What can hang from each mark
Q_992: Q_287 Q_711 Q_915
Q_2: Q_287 Q_711 Q_915
Q_711: Q_2 Q_803 Q_992
Q_915: Q_803 Q_992
Q_803: Q_287 Q_711
Q_287: Q_2 Q_803

Known rows, with every way that one mark hangs from another
[Q_2 [Q_711 Q_803 Q_992] Q_915]: [  5.4   3.1  30.2  -4.4  -0.2   7.1  -0.2  -4.7 -10.1  -3.5  -3.8   4.0
  -6.3   4.1  15.2  -5.9  13.2  19.7  -6.3 -16.0   5.6  -9.6   1.5  -0.2
   0.7  18.0 -15.7   0.8]
[Q_287 [Q_2 Q_915]]: [  2.3  -5.8  26.8  -4.7   0.2  -0.6  -1.5  -9.2  -9.3   2.1  -2.8   3.4
  -5.5   4.0   0.4  -6.6   1.4  11.7  -4.0  -3.6   5.4   6.0  -1.0 -13.2
   8.4   0.3   0.7   3.9]
[Q_2 Q_287 [Q_711 Q_803 Q_992] Q_915]: [  5.3   3.9  49.8  -5.8  -1.2   5.0  -0.5  -2.3 -12.7  -1.3  -0.7   3.2
  -7.8   3.9  15.3  -5.8  19.0  19.9  -6.2 -16.4   6.7  -7.7   5.7   2.9
  -4.1  24.1 -14.8   1.9]
[Q_287 [Q_803 Q_711]]: [  0.9   6.5   3.7  -5.6  -1.8   9.8  -0.4 -13.3  -9.6   1.5  -1.7   4.1
  -1.4  18.7   1.2  -7.0  17.6   9.9  -6.1  -5.9  14.8  -5.0  -5.2  -1.8
   3.1 -12.1  -3.8   2.1]
[Q_2 Q_287 [Q_711 Q_803] [Q_915 Q_992]]: [  5.6   5.1  45.5  -5.2  -2.2   3.4  -0.5  -2.6 -10.6   1.6  -1.5   2.3
  -8.3  -5.0   8.9  -5.1  18.3  16.2  -5.1 -26.1   6.7  -3.6   6.1  -7.9
  -2.3  25.1 -15.6   4.0]
[Q_992 [Q_711 Q_2] Q_915]: [  2.0  -0.8  38.0  -7.2  -4.9  -1.0   1.1  -9.2 -14.6   0.0  -2.8   3.8
  -1.7  32.4   4.6  -6.2 -15.9  22.7  -5.7  -3.9  17.9   4.5  -3.1  -6.5
   7.3  -7.5  -4.1  -1.7]
[Q_915 Q_992]: [  3.2   1.7   2.4  -3.6  -0.2  -0.3   0.3  -9.5  -9.1  -0.5  -2.1   3.2
  -3.2  -8.0   3.8  -3.5   3.7   8.6  -5.0 -19.9   6.0   3.3  -1.5  -1.4
   5.2   1.0  -2.9   0.4]
[Q_2 Q_287]: [  0.9  -0.1  24.8  -5.0  -0.8  -1.8   0.5  -7.0 -11.1   1.1   0.6   3.2
  -6.0   1.6  -1.8  -6.7  11.1   9.0  -5.4  -3.0   5.7  -2.5   1.2  -1.0
  -2.1   2.6  -1.5  -1.4]
[Q_803 [Q_711 [Q_2 Q_287]]]: [  2.5   3.1  29.2  -7.0  -1.9   3.5   0.8  -8.7 -11.2   1.3   2.5   5.1
  -6.0  20.1   1.0  -6.3  10.0  22.7  -6.2  -3.9  16.4   3.2  -1.5   1.0
  -1.0  -3.3  -4.8  -0.5]
[Q_992 Q_711]: [  0.8  -1.6   8.8  -5.7  -4.6  -1.1   0.7  -9.7 -12.5  -1.0  -3.2   4.7
  -1.4  20.9  -0.3  -6.6   2.6  10.2  -6.1  -3.7  10.3  -3.2  -2.7  -2.8
   4.2  -8.2  -3.6  -1.7]
[Q_992 Q_287 [Q_711 Q_2 Q_803] Q_915]: [  2.1   2.0  68.0  -2.6  -7.4   0.5   1.5  -9.1 -12.4   0.7   1.3   2.2
   0.5  41.0  13.4  -6.3 -26.1  31.3  -5.3  -9.7  24.7  -4.4  -1.0  -6.4
   2.0  -8.1  -4.7  -0.2]
[Q_992 Q_287]: [ 1.4  1.1 29.4  0.3 -0.1 -2.0  1.2 -9.1 -7.5  0.3  0.7  3.4 -2.5  9.9
  1.6 -6.2 -6.0  9.9 -4.5 -3.4 11.4 -2.1 -1.7 -2.4  1.5 -3.0 -2.1 -1.8]
[Q_287 [Q_2 [Q_711 Q_992]]]: [  1.7  -1.8  14.9  -4.6   2.5   2.3  -0.8  -9.7  -9.2  -2.0  -3.6   3.7
  -4.7   6.4  13.7  -4.1  -2.8  15.3  -7.2  -9.7   3.3   8.1   2.8   9.7
   3.3  12.1 -15.1   4.4]
[Q_711 Q_2 [Q_992 [Q_915 Q_803]]]: [  1.4   3.6  36.2  -5.7   0.4   1.4  -0.1  -8.8 -12.9  -3.4  -2.1   4.7
  -1.0   6.2  17.2  -4.3 -10.8  26.0  -4.9 -26.3  13.4  12.2  -2.9   4.7
   8.1  -3.1  -3.6  -0.2]
[Q_915 [Q_803 [Q_287 Q_2] Q_711] Q_992]: [  3.0   4.3   6.6   0.5  -1.1   1.8  -1.2 -15.7  -7.6  -1.2  -1.2   6.6
  -2.7   1.8   6.8  -5.1  -9.5  13.6  -5.8 -38.1  26.8  15.4  -8.7  -0.3
  11.8  -7.5  -5.6  12.0]
[Q_915 Q_803 [Q_992 [Q_287 Q_2]]]: [ -0.2   0.5  30.0   1.3   0.1  -1.6  -0.9 -11.8  -7.3   1.3  -1.4   3.8
  -2.1  -1.8  11.7  -3.4 -12.5  13.2  -5.0 -35.5  14.0  20.1  -1.7  -0.9
   6.1  -4.0  -2.9   9.6]
[Q_803 [Q_711 [Q_992 [Q_287 Q_2] Q_915]]]: [  3.7   4.4  65.5  -2.1  -2.4   3.4  -0.1 -13.0  -7.3  -1.8   1.1   2.5
  -3.5  38.8  19.8  -3.9 -35.1  15.5  -4.0 -10.9  30.6   7.0  -3.3   6.0
   4.9  -7.4  -3.8   5.8]
[Q_915 [Q_992 [Q_711 Q_2 [Q_803 Q_287]]]]: [  4.7   0.8  17.4  -0.8  -5.6   0.4   0.4 -11.3 -13.9  -2.1  -0.9   4.2
  -0.7  11.2  13.5  -5.5  -5.6  31.1  -6.0 -28.0  20.4  -1.7  -4.3   1.2
   4.2  -2.8  -5.6   4.7]
[Q_992 Q_287 Q_711]: [ 1.4 -0.3 32.7 -0.9 -5.2 -2.7  1.2 -9.2 -9.9 -0.2 -0.6  3.2 -1.9 30.5
  1.7 -6.4 -8.6 11.0 -5.7 -3.4 18.3 -1.3 -2.6 -2.0  1.5 -7.3 -3.3 -0.7]
[Q_992 Q_287 Q_915]: [  1.3   3.3  53.7   0.1  -1.0  -2.6   1.2  -9.2  -8.5   0.5   1.4   2.0
  -2.0  18.6   3.0  -6.0 -24.7   8.9  -2.8  -3.6  19.9  -1.7  -1.5  -7.0
   5.0  -2.6  -1.0  -2.0]
[Q_2 [Q_287 Q_803] Q_711 Q_915]: [  3.2   4.7  39.9  -4.8   0.5   7.6  -1.1  -4.4 -13.0   4.9  -3.8   3.0
  -5.2   6.4   0.4  -7.9  31.9   9.3  -5.8  -5.5   4.1   1.5   2.9  -7.9
  -2.1  19.0 -12.6   2.4]

Rows
[  0.7  -0.2  41.1  -0.5  -0.3   1.5  -0.5  -9.5  -5.3   1.5  -0.1   3.0
  -3.9  15.7   9.2  -6.6 -12.9  19.8  -7.7  -8.8   9.4  -2.7   3.4  -2.9
  -0.7   9.7 -14.6   6.4] | [Q_992 [Q_287 [Q_2 [Q_711 Q_803]]]]
[  4.5   4.3  35.5  -7.5  -1.5   4.6   0.2  -9.0 -11.9  -2.0   3.1   3.5
  -6.6  22.4  13.6  -4.8   9.6  25.9  -6.3 -11.3  17.0   4.8  -1.4  13.7
  -2.7  -0.8  -5.3   1.2] | [Q_803 [Q_711 [Q_2 Q_287] Q_992]]
[  0.7  -0.1   6.1   1.8   1.3  -1.2  -0.9 -13.7  -8.4  -1.0  -2.3   5.6
  -1.5 -14.3   8.6  -5.1  -9.3  12.7  -5.5 -37.4  15.2  17.3  -5.3  -0.3
  11.2  -1.6  -2.8   9.8] | [Q_915 [Q_803 [Q_287 Q_2]] Q_992]
[  3.3   3.9  14.0  -4.7   0.0   5.1   0.3  -7.4  -9.3  -4.3  -2.4   4.5
  -4.4   3.3  15.9  -5.6   8.2  20.1  -7.9 -15.9   3.6 -10.5   3.3   8.4
  -0.9  13.1 -16.7   0.2] | [Q_2 [Q_711 Q_803 Q_992]]
[  3.1   6.2  37.4  -4.0  -0.1   2.7  -0.5  -2.7 -12.5   2.6  -4.2   4.5
  -7.6 -10.1   4.5  -5.2  20.9   9.9  -5.1 -35.7   8.5  14.3   1.1  -7.3
   2.9  22.9 -16.1   5.1] | [Q_2 Q_287 Q_711 [Q_915 Q_803 Q_992]]
[  3.3   2.6  41.9  -5.4  -5.9   0.2  -0.1  -4.6 -15.6   1.9  -3.2   4.6
  -5.8   7.9   5.5  -4.8  17.2  10.8  -5.0 -35.2  15.7  14.8  -2.1  -7.5
   3.0   2.4  -4.5   5.7] | [Q_2 Q_287 [Q_915 Q_803 [Q_992 Q_711]]]
[  2.9   3.6  29.7  -5.4   1.3   1.2   0.7  -4.9 -11.5  -2.0  -0.6   3.8
  -6.9   4.7  10.6  -5.2  12.5  12.0  -6.8  -9.8   3.8   1.7   4.4  12.8
  -4.6  20.2 -15.5  -0.4] | [Q_2 Q_287 [Q_711 Q_992]]
[  2.6  -0.2  13.2  -0.4  -6.0   0.0   1.1 -11.5 -12.3  -3.0  -0.1   4.8
   0.8  16.4   2.8  -8.4  -3.9  17.9  -6.9 -11.8  19.4 -15.6  -4.6  -1.5
   3.5  -6.3  -4.2   1.3] | [Q_992 [Q_711 [Q_803 Q_287]]]
[  5.6   5.1  42.8   0.9  -0.1   1.5   0.4  -4.9  -6.5   1.7  -3.8   2.2
  -4.9   4.9   7.9  -3.6  -0.3   9.6  -4.4 -19.9  13.3   7.9   0.2  -9.0
   3.1  20.2 -14.2   3.2] | [Q_2 Q_711 [Q_915 [Q_992 Q_287]]]
[  3.1   4.4  57.9  -0.1  -0.5  -1.7   0.9  -9.1  -9.5  -3.3   0.1   2.7
  -2.0  20.3  16.7  -4.3 -25.4  12.3  -3.4 -10.4  19.6   0.8  -0.4   5.1
   2.4  -0.3  -1.9  -1.8] | [Q_711 [Q_992 Q_287 Q_915]]
[  4.2   6.5  11.2  -1.0   0.6   4.3   0.7 -13.2 -11.6  -5.0   0.5   8.1
  -0.9   8.1  14.6  -6.2  -0.9  27.0  -6.8 -29.2  25.6   9.1 -10.0  12.0
   7.6  -8.2  -7.2   3.7] | [Q_915 [Q_803 Q_287 [Q_711 Q_2 Q_992]]]
[  7.4   6.3  47.3  -0.8  -1.7   5.1   0.4  -8.5  -7.7   1.8   0.5   1.7
  -5.5  23.1  11.3  -3.9  -3.1  22.7  -3.7 -21.4  25.2  11.0  -6.0  -8.4
   4.1  -0.9  -4.8   3.9] | [Q_803 [Q_711 [Q_2 [Q_915 [Q_992 Q_287]]]]]
[  4.9   8.4  15.5   1.0  -1.8   3.9  -0.1 -10.8  -9.7  -0.8  -1.9   6.3
  -2.9  -2.6   4.2  -6.1   4.4  10.4  -3.7 -38.5  28.9   8.2 -11.0  -9.4
  12.2  -2.3  -5.7   7.0] | [Q_2 [Q_915 [Q_803 Q_287 Q_711] Q_992]]
[ -0.5   2.2  31.0  -5.5  -5.7  -0.3   0.4  -9.7 -13.9  -1.0  -4.6   5.6
  -0.2  22.0   1.3  -6.8 -11.9  11.0  -5.2 -19.8  19.2   4.6  -4.8  -8.9
   8.9 -10.0  -4.0   0.5] | [Q_992 Q_711 [Q_915 Q_803]]
[ -0.1  -3.8  23.4  -3.9   0.7   0.4  -1.8  -9.4  -9.8   1.5  -4.3   6.0
  -5.0  -3.5   1.0  -6.6   3.8  13.5  -4.9 -19.1   7.4  13.0  -2.7 -13.1
  10.8  -3.6  -1.1   5.8] | [Q_287 [Q_2 [Q_915 Q_803]]]
[  3.0  -0.7  42.8  -2.5  -6.3   1.8   0.9  -9.3 -12.1   0.0   1.2   3.0
  -1.6  32.9  11.2  -6.1  -7.9  31.6  -7.4  -9.8  17.9  -4.4  -1.5  -1.6
  -2.1  -8.8  -5.6   0.7] | [Q_992 Q_287 [Q_711 Q_2 Q_803]]
[  1.5   0.3  34.8  -7.0  -4.7   3.7  -0.2  -8.5 -16.7   4.0  -0.5   2.7
  -0.8  28.0   5.9  -7.3  21.8  23.7  -7.5  -5.2   9.2   5.6  -0.4   1.8
  -3.4  -4.3  -3.3   2.1] | [Q_992 [Q_711 [Q_2 [Q_287 Q_803]]]]
[  0.9   5.0  24.5  -5.0   0.7   5.5  -0.6  -7.1 -11.9   3.9  -1.7   3.0
  -2.3   7.1   0.6  -7.6  26.4   9.7  -7.0  -4.9   2.0  -0.4   2.5   1.7
  -4.2  15.0 -13.0   1.9] | [Q_2 [Q_287 Q_803] Q_711]
[  2.8   3.6   9.2   0.3   0.0   1.3   0.7  -9.8  -8.4  -2.5  -1.2   5.4
  -2.5  -0.8   0.9  -8.2  -1.1  16.5  -6.9 -11.0  10.9 -15.2  -1.0  -1.6
   3.1  12.7 -15.4   0.5] | [Q_2 [Q_711 [Q_803 Q_287]]]
[  5.7   0.1  55.6  -7.0  -1.2   3.0  -0.5  -4.0 -14.0  -1.3   1.7   2.4
  -6.4   5.4  19.0  -5.7  17.5  33.2  -5.3 -17.0   8.2  -2.8   3.7   3.8
  -3.2   9.3  -2.3   0.6] | [Q_711 [Q_2 Q_287 Q_915] Q_803 Q_992]
[  5.6   3.1  24.9   0.6  -0.5   2.8  -0.1  -7.2  -9.5  -0.7  -2.7   5.4
  -3.2  -0.3   0.6  -8.5   4.7  16.6  -5.4 -12.0  12.6 -13.7  -1.7 -10.8
   5.1  16.5 -13.4   1.8] | [Q_2 [Q_711 [Q_803 Q_287]] Q_915]
[  2.5   4.9  32.5   0.3   0.6   5.5  -0.3 -10.4  -9.0  -1.7   0.7   2.2
   0.2  16.4  17.6  -4.9   6.7  13.8  -5.9 -11.8  11.4   0.5  -1.5  12.4
  -1.3  -2.9  -1.1   2.2] | [Q_711 [Q_992 [Q_287 Q_803]]]
[  2.0  -4.9  20.3  -1.3  -5.5  -1.1  -0.5 -13.7 -11.4  -1.0  -0.8   4.4
  -0.2  19.4   6.1  -8.0 -13.1  20.9  -7.0 -11.5  18.2  -6.8  -3.7  -1.9
   6.1  -7.1  -4.0   7.3] | [Q_992 [Q_711 [Q_803 [Q_287 Q_2]]]]
[  6.6   6.6  22.9  -5.9  -1.9  11.7  -1.4 -10.2 -10.1   2.4  -2.9   2.2
  -3.2  13.3  11.3  -4.3  20.2  22.8  -4.3 -23.9  17.4  10.6  -6.1  -8.4
   5.9  -3.6  -3.9   6.6] | [Q_287 [Q_803 [Q_711 [Q_2 [Q_915 Q_992]]]]]
[  1.9  -0.2  20.2  -4.7   0.5   1.6  -0.6  -6.9 -12.5   0.8  -3.6   6.2
  -3.2  -3.4   2.4  -6.3  13.3  23.6  -5.3 -20.2   7.6  11.6  -3.2 -12.2
   9.4  -2.5  -1.7   0.5] | [Q_711 [Q_2 [Q_915 Q_803]]]
[  5.4   4.1  48.7   0.1   0.8   3.1   0.6  -4.7  -7.4  -1.5  -2.9   3.0
  -6.5  16.9  14.2  -4.4   0.5  13.0  -4.8 -10.7  12.3   2.7   0.3   1.7
   0.0  18.1 -14.9   0.6] | [Q_2 [Q_711 [Q_992 Q_287]] Q_915]
[  6.8   1.7  27.8  -0.2  -6.3   1.6   0.1  -9.1 -12.2  -1.2  -2.5   4.0
  -0.6   8.8  10.2  -5.8   0.8  17.7  -4.4 -28.6  21.4  -7.0  -5.4  -9.2
   6.7   1.6  -4.2   5.7] | [Q_2 [Q_915 [Q_992 [Q_711 [Q_803 Q_287]]]]]
[  5.2   5.8  38.4  -7.3  -1.7   5.8   0.6 -10.8 -11.2  -3.7   0.1   3.6
  -4.1  28.5  15.9  -4.4 -15.3  25.5  -4.6 -11.5  23.8   3.8  -4.5   5.4
   5.9  -6.3  -5.8  -0.8] | [Q_803 [Q_711 Q_2 [Q_992 Q_915]]]
[  2.1   5.2   5.8  -1.0  -0.1   2.7   0.5 -13.4 -10.8  -2.0  -0.2   8.0
  -1.1   8.2   1.1  -7.1  -1.2  24.2  -6.5 -22.6  24.8   6.3 -10.5  -0.7
   8.5 -11.0  -5.4   3.0] | [Q_915 [Q_803 Q_287 [Q_711 Q_2]]]
[  3.4   3.2  37.8  -0.5   0.4   4.8  -0.3 -10.5 -10.9  -0.4   1.4   2.0
   0.5  17.9  22.4  -4.7   6.3  27.0  -6.3 -12.7  10.6   7.3  -1.4  13.0
  -2.1  -3.4  -1.9   2.1] | [Q_711 Q_2 [Q_992 [Q_287 Q_803]]]
[  3.1   2.1  39.8   0.7  -0.8   2.6  -0.7  -9.9  -5.6   1.6  -1.5   1.2
  -4.7   6.7  15.7  -3.6 -13.5  19.7  -7.0 -25.5   9.9   3.7   3.6  -0.8
   0.8  13.7 -16.2   9.6] | [Q_915 [Q_992 [Q_287 [Q_2 [Q_711 Q_803]]]]]
